Every row comes from one small tree of marks. The marks that hang from a mark follow it in brackets, in alphabetical order. Every link used is in the known rows. Which tree was each row made from?
(in the rows, 128 means zero)
Known rows
G{B T{Y}}: [152 163 101 158 133  89 146 122 150 183 145 119 158 128  82 132  98 152
 169 152 144 173]
Y{T}: [152 141 125 132 133 107 105 127 122 125 139 130 128 108 143 152 131 154
 161 145 104 142]
B{G{T{Y{W}}}}: [131 153 116 155  76  92 114 143 159 176 149 142 190  61  88 137 102 155
 193 124 143 141]
Y{T W}: [148 140 134 131 123 117  90 137 142 120 148 137 131  79 132 173 150 166
 192 143  98 141]
T{G{B} Y{W}}: [146 142 117 175 118  95 148 119 163 186 173 136 188 115  99 176 111 160
 161 157 147 159]
Q{B{G} W}: [138 119 118 125 105 107 148 105 129 141 114 117 191  86 139 182  64 131
 125 137 148 139]
T{E{R} G Y{W}}: [128 120  83 172 162  75 139 130 143 180 155 174 189  57 126 149 162 136
 119 142 161 137]
B{G{T{E{R} Y}}}: [127 135  74 160 146  68 126 132 136 187 129 168 199  61 105  89 115 139
 134 122 172 131]
Q{B W{Y{T{G}}}}: [171 108 110 126 164  75 141  88  96 164 121 110 179  97 153 223 126 111
 129 187 114 154]
R{E L}: [159 135 106 146 178 108 133 133 163 139 148 159 140  77 132 115 114 156
  96 140  98 171]
Y{T{G} W}: [160 137 130 152 102  99  97 125 137 134 158 141 168  88 142 186 127 166
 188 163 100 147]
Y{T{E G} W}: [155 132 118 159 152  89  92 136 146 139 166 154 177  85 143 174 150 163
 173 178 103 139]
Y{T{E G{B}} W}: [166 134 116 164 167  94 105 128 160 150 173 148 186 117 124 176 135 183
 184 191 111 150]
Q{B{G}}: [138 129 111 142  83 118 130 108 133 138 135 125 186 104 142 139  62 150
 130 137 153 132]
W{Y}: [131 146 105 128 149 108 142 119 123 154 126 130 108 105 126 147 146 115
 134 140 138 140]
L{R}: [136 135 106 113 143 116 139 113 127 140 133 150 108 102 123 130 114 126
 128 130 144 148]
W{Y{T{E{R}}}}: [142 116  83 126 226  87 116 121 107 156 123 164 123  77 141 131 199 123
 125 147 133 128]
T{E G Y{W}}: [129 133 104 174 154  77 134 140 158 177 175 154 188  82 121 165 151 135
 132 160 142 139]
T{E G{B} Y{W}}: [140 137 102 180 168  83 146 131 170 192 181 149 195 112 100 165 136 156
 144 172 149 152]
W{Y{T}}: [147 138 116 121 165  99 113 121 111 150 133 129 115 101 134 157 164 130
 154 152 111 138]
E{R{L}}: [155 134 100 145 159 106 122 120 134 133 123 169 136  62 133 112 129 143
 108 107 130 163]
T{E Y}: [119 141  99 153 183  83 144 142 143 167 156 142 149  98 122 132 155 123
 108 141 147 135]
Y{T{G}}: [163 140 119 155 111  88 110 113 119 142 149 135 167 118 152 165 109 155
 161 164 106 147]
B{G{T{E Y{W}}}}: [125 147 103 159 126  81 110 153 168 180 158 154 199  55  89 127 125 153
 176 138 148 132]
W{Y{T{G}}}: [158 133 110 144 144  83 120 107 106 166 141 135 152 111 144 169 141 131
 153 171 113 143]
G{B T{E}}: [155 162  90 151 168  98 128 128 158 151 140 134 153 135  98 118 100 159
 169 171 132 166]

Write each row's tree
[133 154 106 156  84  83 128 132 143 183 139 134 190  85  98 117  79 144
 164 126 149 141]  B{G{T{Y}}}
[176 145  78 159 208  91 117 122 158 155 129 170 166  83 100  89 117 162
 136 146 133 185]  G{B T{E{R{L}}}}
[168 135 104 165 175  84 115 116 141 156 166 142 185 146 133 153 114 170
 155 193 118 152]  Y{T{E G{B}}}
[174 141 116 158 127  95 119 104 134 154 154 130 174 147 132 164  91 176
 171 178 115 160]  Y{T{G{B}}}
[133 140 118 168 102  87 141 129 149 174 164 141 180  84 120 176 128 139
 150 145 139 147]  T{G Y{W}}
[154 134 108 128  89  95 137 106 132 146 106 112 201  79 123 171  45 137
 156 150 138 154]  Q{B{G{T}} W}
[116 139 110 153 174  96 131 153 160 162 166 149 152  73 113 155 174 135
 137 142 140 134]  T{E Y{W}}
[144 136 108 153  74  98 120 125 153 175 149 125 212  62 100 152  86 155
 174 142 150 146]  Q{B{G{T{Y{W}}}}}
[129 122  76 174 173  64 153 119 125 185 145 167 186  85 136 129 143 123
  90 140 168 138]  T{E{R} G Y}
[140 158 112 151 112  94 124 143 154 166 148 132 152  69  92 153 135 144
 187 137 128 159]  G{T{Y{W}}}
[150 144  96 169 163  92 145 114 153 160 158 143 180 148 125 140  94 158
 132 179 146 155]  T{E G{B}}
[147 129 105 137 107  74 153 110 132 182 120 111 218  73 109 171  67 125
 141 144 151 153]  Q{B{G{T{Y}}} W}
[136 155  96 151 118  91 109 136 152 149 135 148 182  93 114 104  84 152
 165 145 142 136]  B{G{T{E}}}
[142 126  74 180 187  71 161 110 138 198 153 163 197 117 117 130 126 143
 102 155 176 151]  T{E{R} G{B} Y}
[134 153 100 155 160  83 119 154 162 170 157 144 162  67  94 142 158 139
 169 151 131 150]  G{T{E Y{W}}}
[178 113  92 165 200  70  96 120 125 148 148 184 189  69 153 120 146 155
 111 154 111 158]  Y{T{E{R{L}} G}}
[137 141  78 150 130  89 114 125 137 151 114 170 182  69 119  86  94 151
 152 127 159 132]  B{G{T{E{R}}}}
[154 149  72 152 176  97 131 117 146 152 121 153 151 107 104 105 111 159
 156 152 152 162]  G{B T{E{R}}}
[148 128  87 148 207  97 118 131 143 137 133 181 147  63 137  99 151 138
  93 123 135 155]  T{E{R{L}}}
[164 131  95 153 207  78 126 110 129 180 157 142 169 140 125 158 148 146
 147 197 123 148]  W{Y{T{E G{B}}}}
[145 154  98 161 177  89 129 144 177 181 163 140 169  98  75 143 141 158
 180 166 138 162]  G{B T{E Y{W}}}
